Known rows, with every step that occurs:
pafomoz/naso/zavi/fenob: [-1.16  1.53  2.38 -1.65  4.61 -0.97 -0.57 -0.07 -1.75  0.22  1.94  0.89
  0.51 -1.83 -1.46  2.87  1.26  1.49  3.16 -4.40]
zavi/naso: [-1.37  0.14  1.89  0.10  3.14 -0.03  1.91  1.61 -1.27  0.47 -0.46  2.35
  3.70 -5.00  2.97  1.25 -4.02  2.31  0.25 -4.71]
pafomoz/fenob/zavi: [-1.05  0.01  4.54  0.58  3.65 -0.69  1.57  0.40 -0.52 -1.26  1.96  5.01
  1.36 -0.85  0.25  0.30  1.72  1.09  0.95 -0.20]
zavi/naso/pafomoz: [ 0.00  0.91  0.60  1.10  2.94  0.26  1.56 -2.26  0.40  0.63 -2.90  1.48
  2.91 -6.35  3.69  1.95 -2.02  1.84  0.65 -3.75]
tuku/soru/pafomoz/fenob: [-4.07  1.85  3.21  1.85 -0.72  1.41 -1.33  3.34  2.46  2.61  2.24  2.97
  1.78 -6.22 -1.89  0.66 -0.43  1.13  1.57 -0.71]
naso/pafomoz/fenob/zavi/soru/tuku: [ 0.27  1.95  1.59  2.04  3.08  0.23  0.31 -4.36  2.96 -1.43 -1.00  5.26
 -0.80 -3.30  1.04  2.90  0.40  1.27 -0.01  0.22]
pafomoz/fenob/zavi/soru/vagam/bitum: [ 0.20  0.75  2.71  1.22  5.22 -0.28  1.28 -0.01  1.74 -1.18  2.99  4.61
  0.40 -0.96 -1.73 -0.06  0.03 -0.62  0.55 -1.22]
tuku/soru/vagam: [-2.51  1.73 -0.79  2.87 -1.85 -0.92 -1.45  3.60  3.26  2.42  2.73  2.24
  1.57 -5.42 -1.90  0.61 -0.19  2.14  0.79 -4.18]
soru/pafomoz/naso/zavi/fenob: [-1.64  1.03  1.89 -1.80  1.70  2.26 -2.56 -0.76  1.10  1.31  1.41  1.50
  0.91 -2.05  0.37  3.94 -2.11  1.45  2.21 -2.24]
tuku/soru/pafomoz/fenob/zavi: [-3.04  1.08  3.19  1.59  0.09  1.19  0.15  2.38  1.88  1.49  2.22  3.34
  2.89 -3.94 -1.66 -0.36  0.63  0.53  0.62 -0.72]
fenob/pafomoz/naso/zavi/soru/tuku: [-0.36  2.98  2.95 -1.65  1.96 -1.44 -3.39  0.36  2.83 -0.94  0.68  2.24
 -0.57 -1.31 -0.62  4.94 -2.42  1.43  1.49 -1.80]
fenob/zavi: [-0.39 -1.02  2.22 -0.08  2.51 -0.35  2.69  0.00 -0.32 -0.83  1.42  4.08
  2.86  0.13  2.35  0.66  0.49  2.66 -0.83 -3.26]
zavi/fenob/pafomoz: [ 0.33  1.09  1.28 -1.19  3.38 -0.85  0.05 -3.18  1.90  0.96 -1.92  0.96
 -0.05 -3.39  1.93  5.20 -2.36  5.30 -0.35 -2.56]
naso/pafomoz/fenob/zavi/soru: [ 0.77  1.82  2.19  1.77  4.28 -0.23  1.14 -4.25  1.54 -1.20 -1.00  4.44
  0.13 -3.27  1.03  2.06  1.62  0.86  0.77  0.86]
naso/zavi: [-4.63 -0.38  0.47 -0.98  2.75  0.10  0.14  1.72 -1.93  1.49  2.00  2.86
  1.05 -2.22  2.88  0.38  1.06  3.40  1.88 -4.51]
pafomoz/fenob: [-2.63  1.27  4.73  0.90  2.31 -0.39 -0.68  1.93  0.30  0.62  2.12  4.64
 -0.40 -4.31  0.05  1.89  0.07  2.04  2.46 -0.17]
vagam/bitum: [-2.57  0.20  3.60  0.04  2.54  1.35  1.05  2.03  2.59  3.65  2.66  1.49
 -0.15 -5.18 -0.04  0.59  0.70  2.04  2.52 -6.09]
soru/vagam: [-0.86  0.52 -1.28  1.48 -1.51 -0.19 -2.83  1.24  3.80  1.39  2.10  3.39
 -0.13 -3.16  1.63  3.14 -2.72  3.16  0.64 -3.22]
naso/zavi/soru/pafomoz: [-4.25  0.48 -0.54 -1.17  3.51  1.71 -0.61  0.79 -0.88  0.84  1.95  4.09
  1.25 -2.27  2.85  1.69 -3.47  2.62  0.35 -2.60]
naso/pafomoz: [-0.74  1.59  0.81  1.45  0.57  0.47 -0.54 -2.97  2.71  1.84 -1.42  2.71
 -0.28 -5.95  2.99  3.59  0.87  3.36  1.54 -1.91]

Rows:
[ 1.53 -0.62  0.75  0.49  4.27 -0.13  4.08 -3.36 -0.58 -1.48 -2.17  2.51
  4.62 -1.63  3.66  0.09  0.00  1.15 -1.17 -3.65]	fenob/zavi/naso/pafomoz
[-4.79  0.73 -0.86 -0.49  3.21  0.51 -0.49  1.46 -0.43 -0.09  2.22  4.86
 -0.15 -2.42  2.12  1.96 -3.24  3.49 -0.25 -4.56]	naso/zavi/soru/tuku
[ 0.18  2.97  3.45 -1.91  3.23 -1.94 -2.56  0.46  1.28 -0.65  0.75  1.56
  0.38 -1.32 -0.66  4.14 -1.14  0.92  2.41 -1.24]	fenob/pafomoz/naso/zavi/soru
[-0.39 -0.17  4.24  0.50  5.26 -0.79  2.90  0.26 -1.83 -1.94  0.77  4.12
  3.26 -1.29  0.77 -0.58  0.08  0.01  0.40 -1.28]	pafomoz/fenob/zavi/naso
[-1.22  0.91  3.43  0.98  4.12 -0.27  1.10  0.19  0.73 -2.53  2.13  6.57
  0.27 -1.04 -0.34  1.63 -1.71  1.18 -0.79 -0.32]	pafomoz/fenob/zavi/soru/tuku
[-2.98  2.01  1.57  0.14  0.98  1.01 -1.10  1.68  1.01  2.34  2.01  0.50
  2.36 -4.52 -2.82  1.36  0.22  0.92  2.00 -3.49]	tuku/soru/pafomoz/naso/zavi/fenob
[-0.10  1.39  2.10  1.46  3.94  0.00  1.29 -2.18  0.15  0.15 -2.52  2.14
  2.25 -6.40  2.45  1.49 -1.05  0.66  1.53 -1.76]	zavi/naso/pafomoz/fenob
[-1.89  1.66  3.49 -1.17  2.69 -0.96 -1.52  2.31 -1.31  0.41  3.09  1.81
  0.88 -1.71 -1.23  2.11  1.60  0.51  3.87 -3.79]	pafomoz/naso/zavi
[-2.42  0.13 -0.35 -2.12  4.84 -0.67  0.34 -2.35 -1.02  0.95 -0.74  0.75
  0.48 -1.67  2.74  2.28  0.33  4.51  0.79 -3.99]	naso/zavi/fenob/pafomoz
[ 1.19  2.77  5.10 -1.20  0.55 -1.92 -3.02  0.65  3.22  0.15  0.33  1.32
  0.18 -2.46 -0.64  5.27 -1.01  1.51  2.50 -0.79]	fenob/pafomoz/naso
[ 1.11 -0.13 -0.28  0.74  4.10  0.05  2.11 -0.60  2.23 -1.12  2.49  3.99
  1.76  0.20  0.13  0.51 -1.82  0.87 -1.58 -4.08]	fenob/zavi/soru/vagam/bitum
[-1.05 -0.45  3.35 -0.14  2.15  2.35  0.27 -0.47  1.07 -0.43  0.33  4.14
  3.15 -1.64  2.26  1.15 -3.06  0.33 -0.11  0.27]	soru/pafomoz/fenob/zavi/naso
[-2.37  1.05  2.61 -1.55  0.16  2.21 -3.29  1.15  1.55  1.46  2.31  2.30
  1.15 -1.94  0.71  3.25 -1.83  0.64  2.78 -1.71]	soru/pafomoz/naso/zavi
[ 0.10  0.05  1.58  0.04  4.58 -0.57  3.21 -0.25 -0.72 -2.10  1.48  5.27
  2.74  0.01  1.57  1.36 -2.23  2.20 -2.00 -2.56]	fenob/zavi/soru
[ 0.99  2.92  1.61 -1.33  2.14 -2.04 -3.82  0.15  2.83 -0.78  1.02  1.44
 -0.03 -0.70 -0.88  4.41 -1.74  0.51  2.06 -1.28]	fenob/pafomoz/naso/zavi/soru/vagam
[-0.65  2.73  2.80 -0.34  1.93  1.49 -2.21  1.13  2.15  0.02  2.08  4.25
  0.77 -3.66 -0.46  5.20 -6.40  1.05  0.64 -0.51]	zavi/soru/pafomoz/naso
[-0.04 -0.23  1.14 -0.31  3.24  1.37  1.78 -0.87  0.80 -1.50  1.27  5.27
  2.94  0.12  2.30  2.07 -3.95  1.92 -2.41 -1.32]	fenob/zavi/soru/pafomoz
[ 1.66  1.87  0.22  2.41  3.19 -0.39 -0.16 -4.63  3.05 -1.26 -0.75  4.36
 -0.32 -2.71  0.82  2.36  1.03  0.51  0.58  0.84]	naso/pafomoz/fenob/zavi/soru/vagam
